What can hang from each mark:
difek: kamanak kipuv
kipuv: difek fuvo
nelene: kamanak sofat
sofat: difek nelene
fuvo: kamanak kipuv
kamanak: difek fuvo

Each row was made from one small tree. Brackets hold a mark, then the marks that hang from it, in alphabetical order. Every link used is in the known rows. Write each row's tree.
Known rows:
[sofat difek [nelene [kamanak fuvo]]]: [ 0.86  0.92  1.33 -4.65  1.32  3.88  1.30  5.55 -3.26  4.38 -1.71 -2.85
 -2.11 -0.24 -2.38 -5.73 -2.43  2.35 -2.28  0.41]
[nelene kamanak [sofat difek]]: [ 0.27 -0.24  0.56 -3.16  3.41  4.13 -1.35  3.81 -2.96  3.01 -1.58 -1.22
 -0.47 -0.39 -1.64 -3.26 -3.63  0.85 -0.34 -1.16]
[kipuv difek fuvo]: [ 1.97  3.38  1.31 -5.04  0.25  0.11  2.99  5.11 -6.99  2.16 -0.63 -0.06
 -0.58 -4.56 -0.19 -4.27 -2.45  1.81  0.30 -1.04]
[nelene [sofat [difek kamanak [kipuv fuvo]]]]: [-1.17  2.27  1.60 -3.01 -0.90  1.64  2.88  4.89 -7.98  5.33 -1.11 -1.49
 -0.09 -2.99 -2.07 -5.37 -2.30  0.37 -0.85 -2.20]
[kipuv difek [fuvo kamanak]]: [ 3.17  4.08  1.63 -3.66  0.83 -0.10  3.41  4.11 -8.72  5.29 -1.79  0.11
  0.34 -3.91 -1.27 -4.43 -1.96  2.19  0.65 -1.22]
[difek kipuv]: [-1.10  2.28  0.76 -3.64 -0.21 -0.02  1.63  2.68 -2.54  1.32 -1.15 -0.70
  0.95 -1.42 -3.28 -3.78 -1.31 -1.02 -1.51 -3.16]
[sofat [difek kipuv]]: [-1.29  2.30  2.20 -6.12  0.16 -0.01  2.77  5.18 -2.60  2.35 -1.19 -0.69
  0.58 -1.32 -3.49 -4.06 -1.07  0.37 -0.92 -1.16]
[sofat [difek kipuv] [nelene [kamanak fuvo]]]: [-0.76  1.28  1.50 -4.07 -0.87  2.51  1.96  5.44 -4.82  4.70 -1.75 -2.44
 -1.58 -0.62 -3.64 -6.42 -1.80  1.37 -3.37 -0.63]
[kamanak difek]: [ 1.11  2.60  1.82 -5.45  1.88  0.82 -0.98  1.17 -2.87  2.87 -2.45 -2.40
 -0.94 -1.13 -2.13 -2.47 -3.63  0.11  1.26 -1.79]
[difek kamanak]: [ 0.22  2.25 -0.18 -2.04  1.53  1.41 -0.10  1.56 -2.38  3.56 -1.66 -2.92
  1.08 -0.72 -2.36 -2.38 -0.90  0.07 -2.67 -2.92]
[difek [kipuv fuvo]]: [-0.26  2.79  1.90 -3.88 -1.18 -0.19  3.68  3.80 -5.66  1.41 -0.72 -0.26
 -0.09 -3.39 -1.89 -4.42 -1.79 -0.84 -1.27 -2.57]
[kipuv fuvo]: [ 1.37  2.53  1.66 -4.43  0.89  0.73  2.89  3.77 -4.14  1.34 -0.57 -0.80
 -0.73 -2.98 -0.68 -3.59 -2.14  0.43 -0.26 -1.31]
[kamanak [difek kipuv] fuvo]: [-0.16  3.32  1.06 -3.08 -1.17 -0.14  0.66  0.80 -6.08  4.36 -2.20 -3.57
 -2.79 -1.74 -3.39 -3.63 -5.33 -1.24 -1.31 -1.98]
[nelene kamanak]: [ 0.83  0.68  0.05 -1.65  2.59  2.20 -1.65  1.41 -1.84  1.76 -1.50 -1.66
  0.23 -0.54 -1.88 -2.15 -2.24 -0.07 -2.91 -2.51]
[fuvo kamanak [kipuv difek]]: [ 3.85  4.17  2.48 -3.51  0.97 -0.78  0.45  3.48 -6.98  5.55 -1.32 -0.74
  2.05 -4.34 -4.73 -2.79 -1.79  1.33  1.58 -2.27]
[difek [kamanak fuvo] kipuv]: [-1.01  3.08 -0.94  0.14 -1.48  0.50  1.75  1.40 -5.94  5.21 -1.23 -4.22
 -0.70 -1.64 -3.49 -3.76 -2.59 -1.11 -5.27 -3.17]
[nelene [kamanak difek]]: [ 1.20  1.17  1.46 -2.70  2.46  1.93 -3.51 -0.34 -3.79  3.27 -2.86 -2.74
 -0.93 -0.79 -2.24 -1.68 -4.03 -0.01 -0.94 -2.29]
[nelene [kamanak fuvo] [sofat difek]]: [ 0.63  0.38 -0.56 -1.62  2.43  4.43 -0.77  3.50 -4.74  4.11 -1.29 -2.74
 -3.05 -0.70 -1.48 -3.60 -5.82  0.57 -2.01 -0.29]

Which tree is each row?
[ 2.96  3.49  2.90 -3.78  0.16  0.25 -0.74  1.29 -6.00  4.59 -1.02 -4.30
 -2.79 -3.95 -4.18 -2.29 -6.08 -0.58  0.73 -1.23]  [kamanak difek [fuvo kipuv]]
[ 0.00  2.21  1.97 -6.42  1.32  2.55  2.44  5.84 -1.89  5.08 -2.13 -2.83
  1.44  0.12 -3.06 -5.79  0.96  2.70 -0.39 -0.86]  [sofat [difek kamanak] nelene]
[ 0.34  0.56  2.25 -6.29  2.26  3.44  0.50  5.41 -1.40  3.17 -1.95 -1.33
  0.52  0.10 -2.53 -5.23 -0.10  2.54 -0.57 -0.41]  [sofat difek [nelene kamanak]]
[-0.70  2.96  1.28 -1.61 -1.62 -0.26  2.71  2.69 -7.05  4.08 -1.08 -2.11
  0.90 -3.32 -2.43 -4.07 -0.86 -0.46 -3.28 -3.49]  [difek kamanak [kipuv fuvo]]
[-1.37  2.16  3.00 -8.09 -0.37  1.04  3.80  6.93 -1.88  2.82 -1.75 -0.65
  1.15 -0.72 -3.67 -7.08  0.64  1.47  0.61 -0.96]  [sofat [difek kipuv] nelene]
[ 1.58  1.53  0.39 -1.27  1.55  2.25 -2.61 -0.44 -5.66  4.65 -2.39 -4.12
 -3.42 -1.19 -2.11 -2.18 -6.27 -0.12 -2.53 -1.55]  [nelene [kamanak difek fuvo]]
[ 3.09  3.95  1.06 -3.14 -0.42 -0.25  1.13  4.52 -7.09  3.95  0.12 -2.47
 -1.22 -5.51 -3.40 -3.15 -4.37  0.88 -0.57 -1.04]  [kamanak [fuvo [kipuv difek]]]
[-1.57  2.49  1.52 -3.83 -0.25  0.13  1.98  3.93 -4.08  4.71 -1.61 -2.31
  1.46 -1.11 -3.99 -3.67 -0.21  0.81 -2.73 -2.22]  [sofat [difek kamanak kipuv]]
[-1.82  1.85  0.44 -2.90  0.12  2.12  1.09  3.70 -4.83  5.17 -1.87 -2.14
  1.11 -1.06 -3.50 -4.44 -1.82 -0.12 -1.10 -2.79]  [nelene [sofat [difek kamanak kipuv]]]
[ 0.06  1.90 -0.73 -1.87  1.38  3.49  1.20  3.88 -5.30  6.36 -1.46 -4.11
 -2.10 -0.70 -2.07 -4.02 -4.60  0.75 -1.76 -0.55]  [nelene [sofat [difek [kamanak fuvo]]]]
[ 1.42  1.62  1.11 -3.25  1.01  3.64 -1.60  1.16 -5.01  5.12 -2.92 -4.21
 -2.98 -0.39 -2.49 -5.16 -4.50  0.69 -1.19 -1.24]  [sofat [nelene [kamanak difek fuvo]]]
[-1.82  2.44  2.30 -5.77 -0.86  1.41  3.04  5.64 -3.43  5.38 -2.15 -2.46
  2.05 -0.35 -4.32 -6.39  1.70  1.77 -1.26 -1.91]  [sofat [difek kamanak kipuv] nelene]
[ 1.18  0.95 -0.23 -2.20  1.06  3.75  0.19  2.97 -3.19  3.50 -1.76 -3.09
 -1.63 -0.29 -1.99 -5.30 -2.65  0.86 -3.08 -1.47]  [sofat [nelene [kamanak fuvo]]]
[ 2.18  3.14  0.90 -0.46 -0.17  0.84 -0.13  1.82 -5.66  5.39 -0.19 -4.81
 -0.79 -3.67 -4.61 -2.03 -3.50 -0.46 -3.35 -2.43]  [difek [kamanak [fuvo kipuv]]]
[ 1.70  2.32  1.36 -1.78  0.48  2.72  0.15  4.12 -6.56  6.66 -0.32 -4.47
 -1.30 -3.34 -4.31 -3.36 -4.69  0.53 -0.70 -1.12]  [nelene [sofat [difek [kamanak [fuvo kipuv]]]]]
[ 3.03  3.69  3.45 -4.24  1.36  0.21  1.56  1.08 -7.66  6.06 -2.90 -1.79
 -1.02 -2.45 -2.17 -3.24 -3.82  0.74  1.99 -1.38]  [kipuv [fuvo [kamanak difek]]]
[-0.51  1.29  2.22 -4.11 -0.41  2.06 -1.77  1.17 -4.63  4.02 -3.55 -2.12
  0.22 -0.63 -3.79 -5.50 -1.69 -0.19 -0.45 -3.22]  [sofat [nelene [kamanak [difek kipuv]]]]
[-0.59  2.71  4.01 -8.33 -1.57  0.92  5.90  8.09 -5.04  3.01 -1.00 -0.22
  0.12 -2.50 -2.56 -7.75  0.18  1.86  0.77 -0.24]  [sofat [difek [kipuv fuvo]] nelene]
[-0.67  2.72  3.33 -6.36 -0.96 -0.26  4.66  6.36 -5.78  2.39 -0.52 -0.22
 -0.47 -3.30 -2.33 -4.81 -1.46  0.90 -0.67 -0.60]  [sofat [difek [kipuv fuvo]]]
[-0.85  0.69  1.83 -2.84  0.24  2.51  1.20  4.58 -7.52  3.27 -1.31  0.03
 -0.95 -2.88 -1.63 -4.76 -3.52  0.09 -0.98 -1.79]  [nelene kamanak [sofat [difek [kipuv fuvo]]]]
